Each row was made from one small tree. The marks that hang from a mark follow it in brackets, in alphabetical order. Every link used is in the known rows. Write each row's tree.
Known rows
N[V[G[U[D] W]]]: -18.0,-33.3,25.8,-8.8,29.8,5.0,4.3,23.7,-20.1,-1.9,-35.2,36.9,-28.6,-5.4,7.5,-29.2,-44.4,-1.5,24.4,-32.2,-1.9,10.2,13.9,23.3,-0.8,13.4,-4.9,19.0,1.7,-11.2,18.0,-14.3,37.7
N[U[D] V]: -5.7,-19.3,68.2,40.9,21.4,-4.5,-6.4,32.7,-7.3,23.3,-0.3,17.6,-51.8,-3.1,19.5,-5.8,-24.4,15.3,24.6,-49.9,21.5,4.7,18.0,28.2,32.3,24.1,16.0,14.2,-10.4,-11.4,-4.3,40.6,28.6
C[V[N]]: -14.1,12.6,19.8,24.5,15.5,-19.3,-30.4,-7.4,52.2,23.9,-12.9,-5.6,-37.7,10.8,0.4,0.7,1.5,4.1,-4.7,-3.5,2.5,-1.3,3.7,-13.4,14.6,-44.1,6.9,31.1,-10.4,-3.8,14.9,2.2,21.4
D[U[G[V]]]: -2.5,-8.6,14.6,-18.2,11.8,6.0,2.9,28.3,-42.6,3.6,0.7,19.7,-3.1,-19.1,18.8,-20.6,4.9,-16.1,6.9,11.0,-9.8,-6.9,15.0,41.7,-5.5,-0.6,-50.6,-25.9,-23.4,-25.6,-9.0,-13.9,2.3
C[V]: -9.9,13.9,-4.8,18.2,18.0,0.8,-36.9,10.2,38.8,13.4,-13.9,7.5,-48.8,8.4,0.2,3.4,-6.8,6.7,2.6,8.7,9.2,-5.4,15.0,-15.8,9.2,-4.4,-1.0,24.8,-2.8,5.0,10.8,26.3,11.5
C[V[G[W] N[U[D]]]]: -27.0,-6.1,35.7,27.7,35.9,-14.3,-22.1,8.3,69.3,3.6,-27.4,9.9,-25.2,-1.6,30.1,-26.8,-24.8,-19.9,-5.4,-32.6,8.1,16.2,-0.7,-5.7,6.4,-62.2,-16.8,42.6,-7.1,-0.9,12.7,-5.4,41.0
U[D G[V W] N]: 9.7,-34.0,-38.8,12.8,20.9,0.5,-40.2,23.6,54.1,-18.1,-31.2,41.4,25.9,20.5,-26.6,-61.5,-35.8,-44.5,-1.7,-39.7,-4.4,28.2,20.9,23.5,-35.9,48.0,3.6,-7.5,41.8,-17.1,38.3,25.9,37.4
W[G[V]]: -23.2,-6.9,-10.0,-11.9,20.5,13.8,-10.6,16.1,-24.1,1.6,-21.5,37.2,-12.8,-1.4,-1.4,-21.2,8.9,-5.3,-9.8,6.8,-18.0,14.5,2.2,35.5,-24.9,21.6,25.4,-15.9,0.6,21.0,7.5,-12.3,18.7
N[U V]: -5.7,-24.5,68.1,29.7,19.4,-7.4,-5.5,22.7,-20.9,35.8,-7.1,6.9,-60.1,-9.6,20.8,-4.2,-8.5,26.4,22.5,-36.3,10.7,-4.8,13.6,18.6,46.9,24.4,-0.6,11.4,-11.4,1.9,-4.0,24.8,18.8
V[G[U W] N]: -22.2,-39.6,42.8,-22.4,23.7,-26.0,26.2,-23.2,17.8,-8.1,-31.1,1.2,33.4,-16.6,38.6,-49.8,-22.0,-23.9,-8.2,-39.4,-20.4,22.0,-32.4,15.8,-18.2,-86.7,-30.3,30.8,-7.4,-29.4,15.2,-72.9,33.4
N[U[D G] V]: 0.2,-24.9,62.8,39.1,30.3,-4.0,-12.3,43.7,8.2,9.2,-11.3,33.0,-41.5,-6.5,13.6,-14.1,-19.8,-8.2,19.5,-56.5,16.6,2.5,24.6,50.4,40.4,34.1,-20.9,10.1,-6.8,-13.6,-3.7,31.2,33.6
N[U[G]]: 5.2,-21.8,38.7,21.7,18.9,-6.8,-5.5,15.5,19.4,3.4,-2.9,2.7,-6.3,-18.1,32.7,-15.1,8.2,-15.6,-3.4,-31.6,4.7,-2.3,-4.2,32.4,31.3,0.3,-51.3,6.2,-7.4,-5.0,-14.6,7.9,4.6
D[U[N]]: 2.7,6.4,10.3,-10.6,-6.0,-16.7,3.9,-8.0,-42.0,20.6,17.2,-13.5,-1.1,-7.7,7.7,-14.3,4.1,-9.6,-12.5,3.9,-20.6,-15.2,-2.6,-12.7,-22.8,-1.7,-26.8,-3.3,-4.9,-38.7,-0.2,1.0,-26.5
W[G]: -21.5,9.8,-11.5,-12.0,16.0,0.4,1.2,4.2,-21.1,-8.8,-5.9,24.8,-3.9,-6.3,1.3,-10.9,11.4,-20.2,-25.5,-2.1,-18.0,3.6,-8.9,20.3,-16.5,11.2,6.6,2.8,6.1,15.3,-2.2,-21.1,2.4
V[N[U[D]]]: -3.8,-9.7,66.2,32.0,3.8,-34.0,10.2,-12.6,34.9,16.9,11.4,-17.7,10.0,-4.5,27.1,-11.1,1.7,-5.9,-10.6,-45.6,5.9,12.2,-18.9,15.3,14.8,-64.6,13.8,16.6,-17.6,-25.3,-5.3,-8.6,22.9
G[U[D] V[N] W]: -23.1,-62.1,20.7,-9.0,26.8,-9.7,-7.4,4.1,2.2,22.1,-14.7,16.9,1.0,-8.7,41.8,-74.4,-46.4,23.7,39.3,-32.7,3.8,40.8,-10.3,41.3,-29.2,-35.0,65.9,7.5,-5.9,-45.0,24.4,-15.2,66.1
D[U[G]]: -1.8,3.8,15.5,-18.4,8.5,-2.0,11.1,20.8,-40.3,-4.6,12.3,11.0,3.6,-23.5,21.0,-12.4,5.8,-27.7,-3.4,4.8,-11.0,-13.7,6.7,30.5,-1.6,-8.1,-63.6,-14.6,-18.7,-29.5,-16.4,-21.3,-9.6
U[D G[W] N[V]]: 8.3,-23.3,-21.2,17.6,23.0,-12.0,-32.4,25.6,37.2,-15.7,-26.4,42.4,2.3,19.6,-35.1,-46.9,-42.1,-46.9,-2.4,-57.2,-2.0,14.7,26.4,13.9,-11.4,61.6,-7.5,11.4,46.3,-17.0,34.4,22.5,31.7
G[U[N] V]: 7.0,-52.9,11.4,-7.5,11.2,-6.2,-24.1,-14.6,-7.7,43.9,-28.4,1.6,-16.2,7.1,7.5,-45.1,-10.2,35.1,14.6,-1.4,-25.1,10.2,-6.7,27.2,-38.8,22.5,20.5,1.4,-3.2,-48.1,35.8,14.5,11.8
W[G[U V[N]]]: -24.8,-26.7,21.6,-18.0,25.1,-8.3,-4.5,-6.0,-26.1,19.1,-20.8,24.5,-12.1,-8.6,21.3,-37.8,9.4,6.8,-9.8,-5.8,-28.3,15.7,-18.3,54.6,-29.9,-13.1,27.7,4.0,-14.2,-17.7,12.0,-35.3,26.0

Write each row's tree
-22.1,-40.7,2.3,-7.2,17.8,1.2,-10.4,10.2,4.4,18.6,-21.4,13.1,-0.6,-0.1,10.4,-51.2,-21.9,13.9,26.5,-9.4,4.0,35.4,0.8,11.1,-3.0,-23.4,52.9,-16.5,5.4,13.8,20.7,-21.2,55.8 | G[V[N] W]
-17.1,-3.7,33.4,29.8,28.7,-21.7,-34.7,3.8,61.3,21.9,-13.7,-1.7,-40.9,-1.9,21.4,-18.1,-3.1,-4.5,-2.8,-22.9,7.8,4.1,1.1,-3.8,31.4,-43.1,-11.0,35.4,-6.8,-1.1,8.2,2.3,30.9 | C[V[N[U[G[W]]]]]
-23.5,-21.4,2.7,-12.3,28.3,7.8,-8.7,11.2,-24.4,3.5,-16.6,41.2,-12.7,-5.9,19.2,-38.8,-8.7,2.3,-1.8,-10.2,-17.6,19.1,-6.6,59.3,-43.6,13.6,35.2,2.3,-6.6,-20.1,10.6,-7.0,26.7 | W[G[U[D] V]]
7.4,-10.0,4.7,-12.4,5.9,-6.8,-9.1,10.3,-29.7,14.4,-5.1,11.8,1.1,-6.2,1.3,-28.9,6.9,-23.5,-9.0,5.3,-23.3,-9.4,9.9,22.3,-20.8,16.5,-50.9,-21.1,-5.8,-34.3,7.8,-2.5,-10.9 | D[U[G[V] N]]
-26.6,-7.9,36.6,21.7,35.8,-15.9,-21.7,2.5,61.4,8.9,-32.5,5.0,-28.4,-4.3,29.8,-24.9,-16.2,-15.6,-5.9,-27.0,3.3,11.8,-4.2,-11.6,15.0,-63.9,-25.4,42.3,-6.9,5.1,13.0,-12.5,35.4 | C[V[G[W] N[U]]]
-7.3,-30.2,-7.3,8.4,26.9,4.7,-17.3,37.0,45.0,-25.9,-22.0,46.3,26.8,3.4,1.4,-50.8,-31.8,-38.6,14.3,-36.3,12.7,34.3,17.0,53.9,-11.0,-3.2,9.9,-12.9,10.4,-9.0,15.9,-6.6,61.2 | U[D G[V[N] W]]
-2.3,-10.8,5.8,-16.7,13.2,-13.9,-7.1,16.5,-42.8,11.6,-1.3,13.9,-14.7,-11.9,1.1,-36.7,-10.9,-25.8,-1.8,-12.2,-19.2,-10.8,13.8,7.5,-2.1,26.2,-48.6,-5.1,9.3,-28.3,6.8,-11.2,-3.6 | D[U[G[W] N[V]]]
-3.9,-7.3,27.2,-15.2,9.8,-2.7,6.2,20.0,-36.4,8.0,1.8,14.3,1.7,-17.7,20.4,-21.7,8.5,-18.6,2.9,7.2,-12.6,-4.2,7.8,42.9,-3.3,-20.6,-46.5,-23.6,-26.4,-30.9,-7.4,-25.8,7.0 | D[U[G[V[N]]]]
-19.1,-11.3,-6.4,6.3,35.9,-1.2,-31.9,5.9,50.3,-2.8,-35.2,21.0,-29.2,4.0,18.5,-34.3,-37.9,-14.5,0.7,-16.4,-2.1,9.8,4.1,-9.8,-24.0,-18.4,-19.3,46.0,8.6,-16.9,26.5,10.2,24.5 | C[V[G[U[D N] W]]]
-21.3,-4.7,3.3,-13.2,22.1,-4.7,1.6,-1.4,-23.1,-7.2,-0.5,27.9,-3.9,-11.4,20.1,-28.1,-7.1,-11.6,-16.1,-20.8,-18.8,7.6,-16.6,41.8,-36.5,4.0,15.7,20.6,-1.7,-25.7,-1.0,-15.2,9.3 | W[G[U[D]]]
20.7,-22.4,-23.2,22.7,12.5,-0.8,-37.7,17.1,58.0,-13.5,-31.8,37.5,24.2,28.8,-34.8,-38.3,-16.1,-41.0,-13.1,-32.4,-8.8,17.5,21.6,34.7,-37.4,49.2,-9.7,-11.4,27.5,-27.1,36.7,33.2,22.6 | U[D G[V] N]
-22.8,-46.4,23.4,10.5,22.4,-2.9,-11.0,17.2,14.3,21.6,-13.8,12.0,-3.1,-5.8,30.4,-56.7,-28.3,12.8,28.3,-29.9,12.9,39.4,-0.8,19.5,0.2,-28.2,54.8,-9.8,-0.4,4.2,13.1,-5.8,60.2 | G[V[N[U[D]]] W]
-20.1,-65.9,-4.1,-26.1,28.4,8.1,-13.8,11.1,-25.6,26.0,-22.0,18.5,-19.4,-15.1,40.7,-68.6,-39.1,36.1,47.2,-5.2,-1.1,27.9,-5.5,31.9,-22.6,6.5,41.7,-0.3,-0.6,-23.3,19.1,-9.8,43.3 | G[U V W]
8.2,1.2,5.8,-13.8,2.9,-15.9,-2.7,3.2,-28.3,5.8,5.6,2.1,6.7,-9.9,2.8,-21.5,9.0,-32.7,-18.8,-3.8,-25.4,-16.3,3.8,9.6,-15.4,9.3,-65.2,-7.6,-2.4,-40.4,1.1,-8.5,-22.1 | D[U[G N]]
-4.9,-47.3,46.0,4.0,14.9,-11.8,-6.0,-5.8,7.9,29.7,-13.9,10.5,-0.6,2.8,26.5,-41.7,-18.6,29.0,23.8,-20.2,-4.8,25.2,-7.6,58.7,-34.4,-36.3,47.0,4.1,-26.4,-60.2,22.3,-5.3,45.2 | G[U[D] V[N]]
-26.5,-10.0,20.9,6.2,23.9,-2.7,-5.7,11.1,-4.2,6.9,-15.0,30.5,-7.7,-1.9,11.7,-27.2,8.0,-9.1,-14.3,-18.8,-13.2,21.6,-6.4,45.6,-21.0,-10.0,34.4,-7.1,-8.0,7.3,5.5,-14.0,32.8 | W[G[V[N[U[D]]]]]
-26.6,-1.2,14.2,10.4,31.2,-10.7,-21.4,1.4,58.7,0.4,-35.4,11.3,-21.1,2.2,11.3,-21.3,-18.0,-20.4,-7.4,-13.5,0.4,12.1,1.5,-14.0,4.3,-58.3,-17.7,36.8,-2.2,7.1,19.3,-20.9,35.6 | C[V[G[W] N]]
-25.5,-22.5,21.1,-8.8,26.9,-6.3,-5.0,-0.6,-15.3,9.6,-15.6,31.9,-5.8,-5.5,18.7,-39.6,-3.0,1.1,-7.3,-17.5,-20.7,22.3,-14.7,59.4,-39.2,-14.5,39.2,5.4,-12.3,-26.8,12.2,-24.4,34.0 | W[G[U[D] V[N]]]
-26.3,-12.2,23.9,9.3,35.7,-15.8,-20.2,-1.5,57.7,3.3,-32.2,13.1,-21.7,-0.5,26.4,-32.6,-31.0,-15.0,-0.7,-25.5,-1.0,15.2,-5.3,0.4,-8.9,-64.9,-10.7,49.2,-7.3,-21.9,21.1,-17.6,40.2 | C[V[G[U[D] W] N]]
-18.9,6.2,24.4,17.0,26.0,-11.8,-20.2,-3.5,61.2,4.7,-36.5,6.9,-23.4,7.4,4.9,-4.8,-4.6,-17.8,-14.0,-7.4,-5.0,4.1,1.8,-6.6,3.3,-59.7,-27.4,34.8,-12.0,-1.5,19.0,-15.0,25.1 | C[V[G N]]
2.7,-14.1,-1.1,19.1,11.8,-8.7,-17.4,8.6,25.4,-5.2,-25.4,27.5,0.3,24.8,-31.2,-30.1,-43.3,-28.0,-6.9,-47.2,-5.8,14.4,17.6,-10.7,-32.1,37.3,15.8,18.5,31.2,-19.2,36.9,28.5,21.8 | U[D N[V[G[W]]]]
-10.2,-3.8,2.1,-24.7,13.8,-1.2,8.6,24.6,-44.2,-7.2,12.4,15.6,4.2,-27.2,28.7,-29.3,-6.2,-29.0,4.5,-0.9,-6.5,-6.1,5.6,22.7,0.1,-8.5,-54.7,-12.1,-9.3,-22.4,-15.9,-24.5,0.4 | D[U[G[W]]]
8.8,-40.9,-36.9,-4.2,20.2,-3.8,-38.7,10.0,32.3,-0.2,-41.9,25.2,12.0,12.5,-26.9,-55.8,-11.0,-30.7,-5.3,-16.3,-17.7,15.7,12.6,9.8,-14.1,50.9,-22.8,-12.1,38.9,0.7,38.0,2.5,20.0 | U[G[V W] N]
-23.2,-22.4,27.7,-12.3,18.1,-17.6,22.4,-11.7,29.0,-18.5,-32.1,5.9,37.7,-8.7,17.5,-35.4,-17.2,-39.0,-14.4,-31.5,-12.8,23.7,-20.5,1.4,-9.4,-79.5,-24.6,15.7,0.7,3.5,13.4,-65.6,33.4 | V[G[W] N]
-22.9,-27.0,59.3,13.0,25.9,-21.3,21.2,-2.0,41.7,-14.8,-21.3,4.6,34.0,-14.7,43.4,-43.1,-25.2,-39.4,-12.8,-61.2,-0.3,29.8,-23.7,13.9,-3.8,-86.2,-22.6,25.1,-5.4,-9.0,3.0,-42.2,42.0 | V[G[W] N[U[D]]]
-0.3,-29.3,16.6,-17.3,15.7,-6.3,8.9,-18.6,11.4,-8.8,-36.3,6.7,19.2,-2.9,16.1,-29.2,-14.0,-20.5,-17.3,-18.3,-28.3,4.4,-19.0,11.1,-36.8,-17.6,-53.5,25.5,1.0,-32.7,21.7,-24.3,-3.9 | V[G[U[N]]]
-22.8,-32.2,60.3,3.6,25.1,-23.7,23.2,-7.3,32.2,-7.1,-24.7,-3.3,27.7,-18.4,43.1,-41.0,-14.2,-32.0,-14.0,-50.2,-7.3,24.1,-27.6,6.5,6.3,-84.5,-35.2,22.3,-6.3,0.8,2.7,-53.3,32.9 | V[G[W] N[U]]
-13.5,-10.5,-3.5,-18.2,18.8,-16.5,-4.9,-18.4,-23.9,8.5,-9.2,14.7,-7.1,-6.8,8.0,-32.2,5.7,-9.2,-29.2,-14.8,-33.9,0.0,-22.4,21.4,-35.0,14.6,3.3,23.0,8.7,-23.3,11.2,-19.6,-7.7 | W[G[U[N]]]
-18.8,-31.9,61.9,27.3,35.5,4.7,1.3,41.8,0.1,0.8,-23.6,33.6,-35.3,-10.2,31.3,-28.1,-45.8,-9.2,22.8,-62.9,17.3,17.4,15.9,25.7,19.8,7.9,-8.4,19.8,-1.8,0.2,2.5,15.3,42.9 | N[U[D] V[G[W]]]
12.0,-4.2,0.9,29.6,1.1,-15.4,-22.9,4.0,21.4,9.8,-10.0,16.4,-10.8,29.8,-38.6,-14.4,-29.0,-10.6,-5.9,-39.2,-3.4,6.2,19.3,-9.3,-23.3,48.3,33.2,14.8,26.6,-26.3,33.3,43.1,13.6 | U[D N[V]]
-11.1,-16.0,14.8,-22.4,16.6,-1.4,4.9,25.4,-39.2,5.5,1.4,17.5,2.9,-23.2,27.7,-37.6,-4.4,-19.4,10.4,0.8,-8.6,4.2,7.3,35.1,-3.7,-21.3,-37.6,-21.8,-16.4,-22.4,-6.7,-30.5,17.8 | D[U[G[V[N] W]]]
-13.5,4.4,43.2,35.8,21.0,-22.9,-30.6,-5.6,54.7,31.9,-8.8,-11.1,-45.3,2.5,20.3,-2.8,3.2,7.2,-4.1,-16.6,6.8,-1.4,-1.1,-8.9,26.1,-49.4,0.3,35.4,-15.6,-7.5,7.7,9.5,21.8 | C[V[N[U]]]
-19.4,-34.0,5.2,-22.4,27.9,6.3,14.8,7.1,8.2,-30.2,-27.4,26.7,24.1,-15.0,36.9,-48.8,-46.0,-27.2,6.3,-33.0,-5.5,21.8,-12.4,20.0,-36.7,-29.8,-25.8,26.6,3.5,-24.7,10.2,-28.6,25.6 | V[G[U[D] W]]
-6.3,-45.4,-11.9,-20.7,16.2,-24.2,-9.9,-23.7,-10.1,19.8,-4.7,-9.4,-2.1,-10.8,23.9,-62.0,-34.1,9.8,9.7,-26.6,-15.2,9.5,-24.0,-11.3,-22.9,7.5,12.2,31.9,25.6,-40.0,21.6,-10.4,6.7 | G[U[N] W]
-3.9,-24.4,27.3,27.0,25.9,-3.4,-8.1,30.0,32.4,-13.0,4.7,16.5,4.4,-17.0,41.6,-34.4,-23.0,-26.3,6.1,-52.6,20.2,14.3,-0.2,33.6,16.2,-0.9,-23.7,10.4,4.0,-13.1,-12.7,17.1,26.2 | N[U[D G[W]]]
-24.8,-12.4,21.4,-0.2,22.4,-3.4,-6.2,6.4,-9.9,14.6,-18.5,24.8,-11.7,-5.4,11.4,-27.3,15.7,-4.6,-15.9,-10.2,-18.6,17.7,-10.1,40.6,-12.4,-9.6,26.6,-8.6,-7.8,12.5,5.5,-22.1,26.8 | W[G[V[N[U]]]]
10.1,-25.1,10.5,3.3,4.5,-22.5,-9.4,-22.6,10.3,13.2,1.6,-5.8,6.5,5.0,11.6,-32.6,-22.8,4.9,-4.8,-30.9,-13.9,3.7,-15.9,13.8,-40.1,6.0,11.7,30.3,5.6,-67.8,20.2,17.6,-2.3 | G[U[D N]]
-19.2,-2.2,48.2,27.8,30.7,-17.5,-20.9,-1.7,64.5,12.5,-32.2,1.7,-29.9,0.7,24.4,-8.3,-2.5,-13.9,-13.4,-22.2,-2.3,4.5,-2.5,-2.1,14.7,-65.5,-34.1,39.4,-17.5,-2.5,12.0,-6.9,25.2 | C[V[G N[U]]]
17.9,-19.1,-3.2,9.0,13.7,-17.7,-31.2,3.8,21.6,5.9,-36.0,21.5,-11.3,18.4,-46.3,-20.8,1.7,-29.6,-16.3,-25.7,-24.0,-9.3,19.6,11.0,9.5,63.5,-47.4,4.7,30.0,-10.9,33.6,6.8,2.4 | U[G N[V]]
-14.0,-6.3,-4.8,-8.6,19.2,-14.5,-6.4,-12.5,-12.1,-1.4,-4.6,21.6,-0.8,-3.5,9.3,-34.3,-5.2,-15.7,-26.6,-25.3,-27.5,6.4,-19.0,27.6,-45.6,13.7,14.3,24.1,10.1,-32.0,11.1,-7.3,1.7 | W[G[U[D N]]]
-7.7,-5.0,14.1,-16.0,8.0,-12.2,4.6,6.0,-51.9,17.7,-0.9,3.0,-16.4,-9.0,5.6,-27.7,-15.1,-12.4,-3.0,-8.7,-20.6,-9.1,7.4,-11.2,-17.5,9.2,-31.6,-0.4,0.4,-29.0,8.5,-7.6,-8.6 | D[U[N[V[G[W]]]]]
